Each row comes from the steps of one walk. Every step used is in the known rows, and no mark comes twice. Write the walk behind each row, first mark first.
Known rows
tulut > volog > fatu: [  1  -1 -11 -10  -3   6   6  -3  -3   7   4   3  -9   3 -10  -2 -13   0
  -2   0   7  16]
fatu > volog: [ -4   0  -5   1  -1   1  -2  -2  -4   1  -2   5  -2   6  -2   1 -13   1
  -1  -6   4   7]
bati > fatu > lipa: [ -7  -6  -6   0  -1   6  -3   4  -1  -5   6  -3  -2  -2  -2 -12  -8   3
   7   2  13  10]
menafin > todum > gupov > fatu > lipa > tulut: [ -4  -9 -11  -5   5  13   6   2  -4  11   2  -9  10   7   7   9  -8  -9
   4  -2  13  20]
gupov > fatu > lipa: [-7 -6 -7  2 -1  7 -2  2  0 -2  4 -2 -1 -4  2 -7 -6  2  8 -3 10  8]
fatu > bati: [ -6   1   0  -2   0   0   2   5   0  -2  -7   3  -2   0  -5   1 -14  -4
   0   3   7   6]
todum > gupov > fatu: [ -3  -1  -9  -8   2   5   5 -12   0   5   5  -4   0   5   5   2  -3   3
   0   1   9  12]
tulut > lipa > fatu: [-1 -6 -5 -6 -5  6  3  2  2  3  5  0  4  2 -7 -5  0  0  3 11 12 11]
menafin > fatu: [-1  1 -7 -3 -6  1  3 -3 -5  0 -1  1  1 -5 -2  2 -7 -2  2  2  7 11]
bati > fatu: [ 0 -1 -5 -5  1  3  4 -2 -4 -1  6  1 -1 -1 -1 -4 -7  4  1  1  9  7]
volog > tulut > lipa: [ -1 -12  -5  -3  -3   3  -3   5   3   4  -3  -4   5   4  -6  -9   3  -6
   1   2   4  13]
todum > menafin > fatu > gupov: [ -7   3  -7 -17   0   5   2 -12   5  -5   6  -1   7  -6  -5   0  -5   4
   1   3  20  21]
todum > gupov > fatu > volog > tulut: [ -3  -7 -17 -10   3   5   2 -13  -7   5  -1  -2   1  12   0   3 -16  -2
  -5 -10  14  26]
menafin > todum > gupov: [-4  4 -1 -4  5  2  5 -1 -2 11  2 -7  6  6  8  8  2 -6  3  1  5  7]
fatu > volog > tulut: [  0  -6  -8  -2   1   0  -3  -2  -7   1  -6   2   1   7  -4   2 -13  -5
  -5 -11   6  14]
volog > fatu: [ 1  0 -2 -6 -1  3  3 -3 -3 -1  4  3  0 -4 -5  0 -5 -2  0 -1  3  7]
bati > fatu > volog: [ -4  -1 -10  -3   0   4   2  -4  -7   0   4   6  -4   4  -3  -3 -20   5
  -1  -5  13  14]
todum > gupov: [-3  1 -2 -5  1  2  2 -6  3  3  2 -6 -1  9  1  1  3  1 -2  4  3  6]
volog > tulut > lipa > fatu > gupov: [ -4 -12 -10 -16   1   6   0   0   4   3   4  -6  12   1 -12  -5   7  -5
  -5   6  19  22]
menafin > todum: [-1  3  1  0  4  0  3  5 -5  8  0 -2  7 -3  7  8 -1 -6  4 -3  2  1]
gupov > fatu: [ 0 -2 -7 -3  1  3  3 -5 -3  2  4  2  1 -3  4  1 -6  2  2 -4  6  6]
tulut > lipa: [ -5  -6  -3   1  -5   5  -1   4   6   4   1   0   1   2  -5 -10   3   0
   5   7   4   6]

Write each row's walk
[-6 -5 -3 -1 -3  6 -3  4  0 -4  4 -1 -1 -5 -6 -8 -6 -2  7  0  7 10] -> volog > fatu > lipa
[  2  -6 -13 -14  -2  10  11   3  -6   7  -8   7  -6   7 -18   6 -31  -8
  -9   3  12  27] -> lipa > tulut > volog > fatu > bati
[ -5 -10 -14 -11  -8   7   0  -6  -1   0  -3   3   5   6 -11  -7 -23  -1
   5  -2  24  37] -> todum > menafin > fatu > volog > tulut > lipa
[  1 -11  -5  -3  -3  10   0   5  -3  -3   0   0   4   0 -10  -1  -9  -7
   0   0   5  14] -> volog > fatu > lipa > tulut
[ -2   1  -2  -8   1   2   6   3  -4  -4  -3   3   1  -1  -7   7 -17  -4
  -3   6  16  11] -> lipa > fatu > bati
[ -5   0  -5 -13   3   5   0  -5   2  -1   7   0   4  -6  -8  -3   2  -1
  -4  -1   8  12] -> volog > fatu > gupov
[  0 -13 -18  -4  -3  14   5   3  -2   8  -1  -2  -5   7  -6  -2 -18  -1
  -1  -3  12  22] -> gupov > fatu > lipa > tulut > volog
[ -3 -11  -8 -11  -2   4   4   8  -1   0  -7   0   6   3 -14  -2 -14 -10
  -1   9  20  24] -> volog > tulut > lipa > fatu > bati
[ -3   0  -5 -14   4   3   3  -4   2  -1   7  -3   7  -3  -6   3   5   1
  -6   4  14   9] -> lipa > fatu > gupov
[ -7  -5  -5  -8  -4   6   5   7   2   1  -2   3   2   2 -12  -4 -14  -4
   3  13  19  17] -> tulut > lipa > fatu > bati
[ -4 -10 -19  -9   2  16  10   1  -4  20   1  -9   1  13   2   7 -15  -7
   2  -2  17  29] -> menafin > todum > gupov > fatu > lipa > tulut > volog
[-11  -3  -8  -3   4   8   3   1  -2  10   6 -10   5   2  11   2  -4  -4
  11  -3  15  16] -> menafin > todum > gupov > fatu > lipa
[ -6 -10 -18  -4 -10   5  -2   0  -6   5  -7   2   3   5 -10  -7 -17  -7
   2  -2  16  31] -> menafin > fatu > volog > tulut > lipa
[  0 -12 -10   0  -1  11   1   3  -3   0   0  -1   4   1  -1   0  -9  -3
   1  -3   8  13] -> gupov > fatu > lipa > tulut
[  4  -7  -9  -9   1   1   1  -4 -10   0  -2   2   5   7  -7   7 -17  -5
  -8  -8  14  19] -> lipa > fatu > volog > tulut
[  1  -7 -13  -7   2   2   0  -3 -11   0  -1   3   1   6  -5  -2 -20  -1
  -5 -10  14  22] -> bati > fatu > volog > tulut
[ -7   2 -10 -10  -2   3   1  -5   1   0   2  -2   4  -7  -4   0   1  -1
  -2   3  13  15] -> menafin > fatu > gupov
[ -4 -13 -15  -6  -3   7  -1   1  -5   4   0   2   1   9  -9 -12 -17  -1
   0  -2  18  28] -> bati > fatu > volog > tulut > lipa
[  8  -7 -13 -12  -3  10  10  -2  -6   9  -1   4  -4   8 -14   5 -17  -4
  -9   0   5  21] -> lipa > tulut > volog > fatu
[-10  -6 -10  -3   0   8   0  -5   3   2   6  -8  -1   5   3  -7  -3   3
   7   1  13  14] -> todum > gupov > fatu > lipa
[ -6   0  -7  -5   1   4   5   0  -3   0  -4   5  -2  -4  -1   2 -20  -1
   1  -1  13  11] -> gupov > fatu > bati
